Each row comes from the steps of one walk. Every step used is in the known rows, and no mark comes twice. Write the walk behind each row, first mark first.
Known rows:
C M: [ 3.058 -5.080  0.065 -3.302  0.168 -0.732  0.872  1.350  1.923 -1.671
  0.057 -0.682  2.247 -0.050  1.091 -2.640 -1.867  0.996  0.276  0.850
  2.093]
Q V C M: [ 4.498 -2.851 -0.052 -1.363  2.313 -0.918 -1.375  0.212  1.000  0.188
 -0.563 -2.389  0.365 -0.568  2.383 -0.282 -0.329  0.931 -2.794 -1.033
  1.248]
W C V P: [-2.181  1.005  2.701  1.755 -0.292  1.320 -2.199  0.807  1.253 -0.101
  0.220 -0.803 -0.653 -4.575 -2.241  3.645 -0.213 -2.056 -0.931  0.604
 -0.366]
C V P S: [ 3.298  2.673  2.176 -0.279 -0.821 -0.741  1.711 -0.424  0.562  1.629
  0.009  1.607 -3.651 -1.819  1.030  2.738  1.109 -1.176  0.147  1.076
 -2.082]
Q V C: [ 1.843  1.286 -0.385 -0.086  4.147 -1.046  0.612  1.335  0.242  0.700
 -1.181 -3.219 -0.752  0.965  1.951  0.591 -0.081  0.041 -0.279 -1.752
  0.788]
H W C S P V: [-2.040  1.990 -2.060  2.308 -2.163  0.312 -1.636 -3.519 -1.810 -1.304
  1.284  2.219  0.607  2.389 -1.125  1.954  0.884  1.229  0.359 -0.942
  1.880]
V P: [-1.255 -1.753  1.234 -2.497  1.014 -0.759  0.332 -0.255  1.485  0.442
 -0.012 -0.078  1.386 -0.450 -2.468  0.964 -1.297 -2.418  1.219  0.749
  1.410]
P S: [ 2.945  1.759 -0.930 -1.314  0.331 -1.596  4.450  2.634  1.677 -1.507
 -0.927  0.767 -1.307  3.034  2.753 -1.099 -0.203  1.179  2.762  1.250
 -0.275]
H W C M P: [ 1.122 -7.203 -0.251  0.803 -1.550  0.152 -4.717  4.347 -0.525 -0.967
  4.069  2.370  0.139  4.032 -2.686  0.511 -5.292  0.962 -2.645 -1.258
  4.400]
C S P: [-1.094 -0.722 -0.956  0.251  0.896 -0.273  1.840 -4.710 -1.418  0.583
  0.283  2.002  2.110  3.343 -0.222 -0.608 -1.377  1.455  0.714  0.064
  1.250]
S P V Q: [-4.052 -0.758  0.417  2.779 -2.231  1.033  1.131 -1.906  0.522 -1.057
 -1.432 -0.615  3.561  0.073 -1.184 -4.386  3.362 -1.960  2.408  0.131
 -2.347]
Q V C W: [ 2.746  0.266 -3.535 -2.270  3.047  0.297  1.190 -0.668  0.293  3.223
  0.699 -1.508  0.293  1.437  2.012 -0.801 -1.293 -0.408  1.102 -1.461
  1.966]
W C: [-3.152  0.151 -0.953  1.111  0.774  0.710  0.352  4.646  2.723 -3.909
 -0.817 -1.928  2.214  0.682 -0.747 -0.077 -1.555  0.786  1.556  0.913
  1.517]
S P V: [-0.739  1.589  0.605  1.383 -0.697 -0.400  2.220 -1.922 -0.661 -1.379
  0.581  0.256  0.536 -0.352 -2.356 -2.378  2.674 -0.367  2.028  0.725
  1.135]
H W C V P S: [ 1.690  1.325  1.419  1.138 -1.718  0.449 -2.141  0.607  0.801  0.843
  1.641  1.810 -3.114  1.211  0.437  5.534 -0.532 -0.509 -1.317 -0.659
  0.191]
W C S: [-2.504  2.280 -3.074  0.229  0.093 -0.001  0.527  1.145  0.789 -2.508
 -1.953  0.210  1.394  0.530  1.728  1.692 -1.784  1.859  1.647  0.935
 -0.226]
S P: [-1.451 -2.655  0.964  0.790  1.541  0.262  1.861 -2.091  0.161 -0.528
  1.312  0.279  2.573  3.603 -2.360 -2.493 -1.263  0.396  0.834 -0.065
  2.813]
Q V: [ 3.216  1.468 -1.498  0.839  3.411 -1.789  2.774  2.085 -0.181 -0.060
 -0.288 -0.796 -1.409  0.929  1.086 -2.536 -0.876 -0.411  2.706 -0.772
  2.519]
M C S P V Q: [-6.130  1.814 -0.430  1.642 -1.886  2.265 -0.963 -3.435 -0.294  0.458
 -2.060  0.063  2.323 -0.621  0.006 -2.309  2.943 -0.438  0.128  0.400
 -3.626]
Q V C M P S: [ 6.767 -0.655 -0.475  1.424  0.044 -1.989 -0.877  2.260 -1.277  1.558
  1.265  2.814 -4.597  2.478  1.276  0.303 -0.471  1.262 -3.504 -0.024
 -0.493]

Write each row's walk:
[ 0.455 -1.877 -2.265 -4.745  1.776  1.044  1.418 -0.312  1.473  2.205
  0.574 -2.037  2.427  1.957  1.601 -0.353 -2.058 -0.182  1.614 -0.833
  1.374]
V C W
[-0.111 -3.929 -0.542 -0.450 -0.722  0.744 -1.543  3.139  3.238 -3.890
 -0.229 -1.260  2.912 -0.627 -0.081 -0.972 -1.715  1.726 -1.106  1.547
  1.954]
W C M
[-3.757  0.256 -0.011 -0.496  1.865  1.576 -0.376 -3.731 -0.828  1.324
  0.623  1.132  1.197  2.752 -0.737 -0.025 -1.695  2.166 -1.574  0.237
  1.213]
M C S P
[-0.403  2.575  0.638 -1.819  0.593 -0.640  0.988  1.298  0.740 -1.180
 -1.820 -3.496 -0.113 -1.899  1.080  0.991  2.675 -0.352  0.986 -0.319
 -1.310]
P V C
[ 0.040  4.370 -1.650 -2.513  0.061 -1.163  1.057 -1.758 -0.995 -0.042
 -2.859 -1.156 -0.515 -1.738  3.297  2.807  2.036  0.807  1.037 -0.183
 -2.770]
P V C S
[-2.616  0.429 -0.553  0.456 -2.042  0.172  2.087  1.647  1.394 -1.875
 -2.940 -1.808  2.382 -1.587  1.151 -4.044  3.007 -2.421  4.098  0.263
 -3.278]
P V Q
[-1.075 -1.537  1.984  1.287 -0.446  1.329  1.570  1.498  0.913  0.329
 -1.881 -2.313  1.419 -1.837  2.691 -2.662  0.278 -1.815  2.380 -1.287
 -3.550]
C V Q
[-0.513  0.339 -1.777 -1.903 -0.194  1.352  0.742 -3.947 -0.198  2.176
  1.385 -0.687  1.751  0.517 -0.890 -0.655  1.474 -0.506  0.644 -0.285
  0.953]
S P V C W
[-0.432  3.271 -1.171  0.900 -1.275 -0.952  2.260 -4.483 -2.094 -0.394
 -0.351  1.985  0.056 -0.543 -0.551 -0.823  2.545  0.454  1.958  0.820
 -0.360]
C S P V
[-0.386 -3.499  0.128  1.370 -4.015 -0.027 -1.031  2.112 -0.361 -0.785
 -0.554  1.275  1.091 -1.878 -0.979 -4.324  1.411 -2.264  0.735  0.483
 -2.864]
C M P V Q
[ 0.481 -0.417 -0.353  2.261 -3.374 -0.512 -2.152  4.032 -0.599 -2.750
  1.393  1.896 -1.748 -2.999 -3.161 -1.001  0.595 -0.085 -0.781  1.613
  0.327]
W C M P V
[-1.088 -1.401  2.474  0.809 -0.416  1.343 -3.985  0.295  0.516  0.976
  2.163 -0.336 -0.671 -0.958 -1.887  5.115 -1.992 -1.800 -1.338 -1.688
  2.045]
H W C V P
[-3.088  4.368 -1.925  3.248 -2.049  0.294  0.116 -3.143 -1.080 -2.278
 -0.594  1.648  0.649 -1.065 -1.522  0.575  2.633  1.201  0.691  1.385
 -0.519]
W C S P V
[-0.569  1.761  3.372 -0.992  2.358  2.032  0.189  3.003  0.475  1.032
  0.487 -2.666 -2.560 -3.329  1.346  0.338 -1.172  0.595 -0.551 -0.614
 -0.170]
M C V
[-1.995 -0.645 -0.240 -0.372  1.588  0.309  0.035 -5.573 -1.210  1.263
 -0.440  0.178  2.414  3.373  0.450  1.979 -0.635  1.678 -1.687 -0.994
 -0.092]
V C S P
[-2.050  0.908  4.332 -1.716  1.508  1.857 -2.233  0.236  0.604  2.715
  0.826 -1.254 -2.180 -4.704 -1.753  2.960 -0.845 -1.849 -2.066  0.068
 -0.283]
M C V P
[ 4.632 -2.581  0.483 -0.756 -1.160 -1.228 -0.641  2.543 -0.136  0.564
  1.090  2.296 -2.606  2.794  0.912  0.869 -1.277  1.492 -3.147  0.559
 -0.966]
V C M P S
[ 4.199 -4.050  0.510  0.857  1.380 -1.307 -2.815  2.089 -1.770  1.757
  1.872  0.776 -2.150  0.762 -1.039 -0.423 -2.267  0.244 -3.803 -1.216
  1.414]
Q V C M P
[-3.746  0.878 -1.257  2.251 -2.789  0.622  1.101 -4.352 -0.804 -0.213
 -2.201  0.974  3.112 -0.059  0.407 -2.874  3.229 -1.203  2.125  0.252
 -3.621]
C S P V Q
[ 2.046 -5.981  1.462 -1.308  0.187 -0.589 -2.575  2.527 -0.709  0.760
  1.759  0.349 -0.167  1.080 -1.367  0.129 -2.996  0.411 -3.464 -0.527
  0.955]
V C M P
[-2.894  4.210 -0.326  0.256 -0.395  0.777  0.155 -3.615 -1.625  0.298
 -0.137  1.220 -0.787 -0.989 -0.969 -0.240  2.111  1.278 -0.159  0.977
 -0.297]
M C S P V
[ 3.176 -1.515  0.298  0.037 -2.644 -1.627 -0.156  2.585 -1.659 -1.022
  1.631  2.258 -2.362 -2.569 -2.145 -2.499  0.404 -0.683  0.208  1.125
  0.506]
C M P V
[-0.251  1.464  0.999  0.045 -0.030 -0.975 -0.544  2.626 -1.572  0.135
  0.133 -0.934 -2.230 -1.101 -1.410  1.166  1.074 -1.005 -0.374 -0.637
 -1.169]
M P V C
[ 0.910  3.556  3.125 -0.955  0.135  0.906 -0.425  0.508  1.082  2.356
  0.179  0.821 -4.398 -2.350  0.483  3.275  0.751 -0.545 -1.860  1.157
 -1.963]
M C V P S
[ 2.042  3.258 -2.580 -0.938  3.240 -1.636  0.697 -1.745 -1.412  1.681
 -2.310 -0.963 -1.095  0.793  4.097  2.325 -0.357  1.247 -0.076 -1.507
 -0.818]
Q V C S
